Every row comes from one small tree of marks. The marks that hang from a mark follow it in brackets, in the order of their numbers. Every link used is in the known rows. Which tree was each row made from?
Known rows
Z_313(Z_117(Z_133(Z_915(Z_319 Z_734)))): [-10   0  -7   0  -7  14 -22  10 -30 -10   4 -12 -11   0 -13   6 -19]
Z_117(Z_133(Z_915(Z_319)) Z_313): [ -3   3  -7 -11   0  10 -19  16   1 -29  13 -16 -14   3   1  16 -18]
Z_367(Z_117(Z_313) Z_734): [ 14  55 -11 -14 -14  24  32  22   3 -42 -34  41 -25 -16  27  15 -24]
Z_133(Z_734(Z_367(Z_117(Z_313))) Z_915(Z_319)): [ 10   2   1  11  27  -9   8 -18  31   6  -9   0  15  24 -11   1  28]
Z_319(Z_915(Z_734(Z_133 Z_367))): [-13 -31 -30  16  -2  -5 -13  -7 -31  25   3  11  36  -3 -16 -33  -9]
Z_367(Z_117(Z_313) Z_734(Z_133(Z_915(Z_319)))): [ 17  58  14 -10 -10  15   9  11  28 -42 -19  12 -18 -14  29  -6   7]
Z_313(Z_117(Z_133(Z_915))): [ -5   2   0 -10 -14  14  -5  20 -20  -7   5 -12 -25  -8   2  22 -25]
Z_915(Z_319 Z_734(Z_133)): [-12 -18 -19  17   3  -6 -39 -17 -32   9   4  -1  38  -8 -18 -47   9]
Z_734(Z_133(Z_915(Z_319)) Z_367(Z_117(Z_313))): [ 10  25   5   2  13  -8   4  -4  25  -6 -21  -4   6   0  -4 -12  19]
Z_367(Z_117(Z_313)): [ 10  28 -30 -15 -10  23  14  17 -14 -31 -36  32 -16 -11  11   5 -23]
Z_117(Z_133): [ -5 -19   1  -1 -13  -1  -7  13  -7   3  17  -4  -5  -9  13  12 -22]
Z_915(Z_319 Z_734(Z_133 Z_367(Z_117))): [ -5   1 -14  22  12 -12 -16 -21 -12   9 -20   9  36   3 -25 -40  16]
Z_117(Z_133(Z_734(Z_367)) Z_313): [ -3  -7 -13 -23 -10  -2  41   4   8   8   4 -11 -11   5  -4  18   5]
Z_133(Z_734 Z_915): [  4 -34  18   5  13 -15  -1 -19  13  34  26  -7  14   5   7  -1  26]
Z_734(Z_133(Z_915)): [  2 -17  21   0  -1 -13 -18  -7   3  22  20 -15   9 -20  15 -17  16]
Z_367(Z_117 Z_734(Z_133(Z_915))): [ 18  35  39   1 -10   0  10   3  32 -13  -6  14 -13 -19  39  -5  13]
Z_313(Z_117(Z_133(Z_734(Z_367)))): [ -6  -1 -10 -11 -18   7  28  11 -12  12  -3 -11 -14  -1  -7  19  -8]
Z_133(Z_734): [ -1 -28  -9   1  -4  -6  13 -10  -3  29  10   6  18  -3   5  -7  11]
Z_367(Z_117(Z_133(Z_915)) Z_734): [ 14  30  40   2  -9   4   9  13  34 -24   1  14 -26  -6  38  22  -8]

Which tree is each row?
[ 12  -5  12  -1  20 -12  31 -18  28  23  -6   4   3  15  -3  10  31]  Z_133(Z_734(Z_367(Z_117(Z_313))) Z_915)
[ 13  16   3 -13  -7  13   4   5  25 -29  -8  -4 -19  12  13   7  11]  Z_367(Z_117(Z_133(Z_734 Z_915(Z_319)) Z_313))
[ 11  16  -9 -24 -22  16  28  10  13 -22 -17   6 -25   1  17   9   3]  Z_367(Z_117(Z_133(Z_734) Z_313))
[ -3  -6   7 -13 -16  10   8   9  -6   6  11 -20 -21   0   2  17  -1]  Z_313(Z_117(Z_133(Z_734 Z_915)))
[ -2  -2   0 -20  -5   7  -1  16  -2 -15  15 -13 -25  -3   8  23 -17]  Z_117(Z_133(Z_915) Z_313)
[ -8   7 -30  14  14   1  -8  -8 -20 -12 -25  17  19  14 -30 -13  -8]  Z_915(Z_319 Z_734(Z_367(Z_117(Z_133 Z_313))))
[ 11   5  27   7  11 -21  11 -11  28  23 -10  -1   7  -6   7  -8  25]  Z_734(Z_133(Z_915) Z_367(Z_117))
[ -1  -9  15  19  21 -26 -14 -13  18  26   8 -15  27  -4  -8 -15  17]  Z_734(Z_133(Z_915(Z_319)) Z_367)
[ -2 -28  23  14  13 -21  -6 -12  33  22  29 -25  13  20  -3  10  19]  Z_117(Z_133(Z_734(Z_367) Z_915(Z_319)))
[ -8 -10   0 -15   7  -3   8   0 -11   3  10  -8 -14   5 -13  16  -5]  Z_117(Z_133(Z_915(Z_734(Z_367))) Z_313)
[ 15  57   4 -21 -25  17  33  16  15 -35 -28  22 -24 -25  33  -4  -1]  Z_367(Z_117(Z_313) Z_734(Z_133))
[  1 -35  31  -2  -3 -14  -2  -9  23  24  37 -24  -3   7  14  10  19]  Z_117(Z_133(Z_734 Z_915))
[-14 -33 -41  22   6   0 -13  -2 -40  20  -2  26  35   5 -21 -19 -28]  Z_319(Z_915(Z_734(Z_367)))
[  1 -25   9  25  33 -23  -6 -24  25  32  15  -9  33  22 -15  -2  27]  Z_133(Z_734(Z_367) Z_915(Z_319))
[-14 -15 -17  24  16 -18 -22 -22 -23  23  -4   1  45   0 -31 -39  12]  Z_915(Z_319 Z_734(Z_133 Z_367))
[-11  -3   0  -4  -4   4   4   7 -26  10   0  -9 -15   0 -16  18 -16]  Z_313(Z_117(Z_133(Z_915(Z_734(Z_367)))))
[ -8 -25  -3  24  27  -7 -47 -17 -23   9  14   5  28   6 -17 -17  -2]  Z_133(Z_915(Z_319 Z_734))
[ 12  51   5 -20 -24  22  32  26  17 -46 -21  23 -38 -12  33  23 -21]  Z_367(Z_117(Z_133 Z_313) Z_734)
[  6  18  -5  -9  -3  15 -11   6   0 -35 -14   6 -18   7   2   2  -6]  Z_367(Z_117(Z_133(Z_915(Z_319 Z_734)) Z_313))
[-10  -4  -1  -8 -12  12  -7  10 -32   1   6 -10 -19  -5  -8  13 -18]  Z_313(Z_117(Z_133(Z_915(Z_734))))
[-11   1  -7   5   1   7 -10   7 -24  -1  -1 -11  -7   5 -22  12 -17]  Z_313(Z_117(Z_133(Z_915(Z_319 Z_734(Z_367)))))
[ -6 -18 -27  15  -5   0  -8  -6 -22  14 -10  18  29   0 -10 -34  -6]  Z_319(Z_915(Z_734(Z_133 Z_367(Z_117))))
[ -9 -32  23   8  11 -19  -9 -10  -3  27  24 -10   3   6  -7  10   1]  Z_117(Z_133(Z_915(Z_734(Z_367))))
[ -9  -5  -9  -9   3   7 -21   3 -14 -19  14 -13  -8   7 -11   4 -10]  Z_117(Z_133(Z_915(Z_319 Z_734)) Z_313)
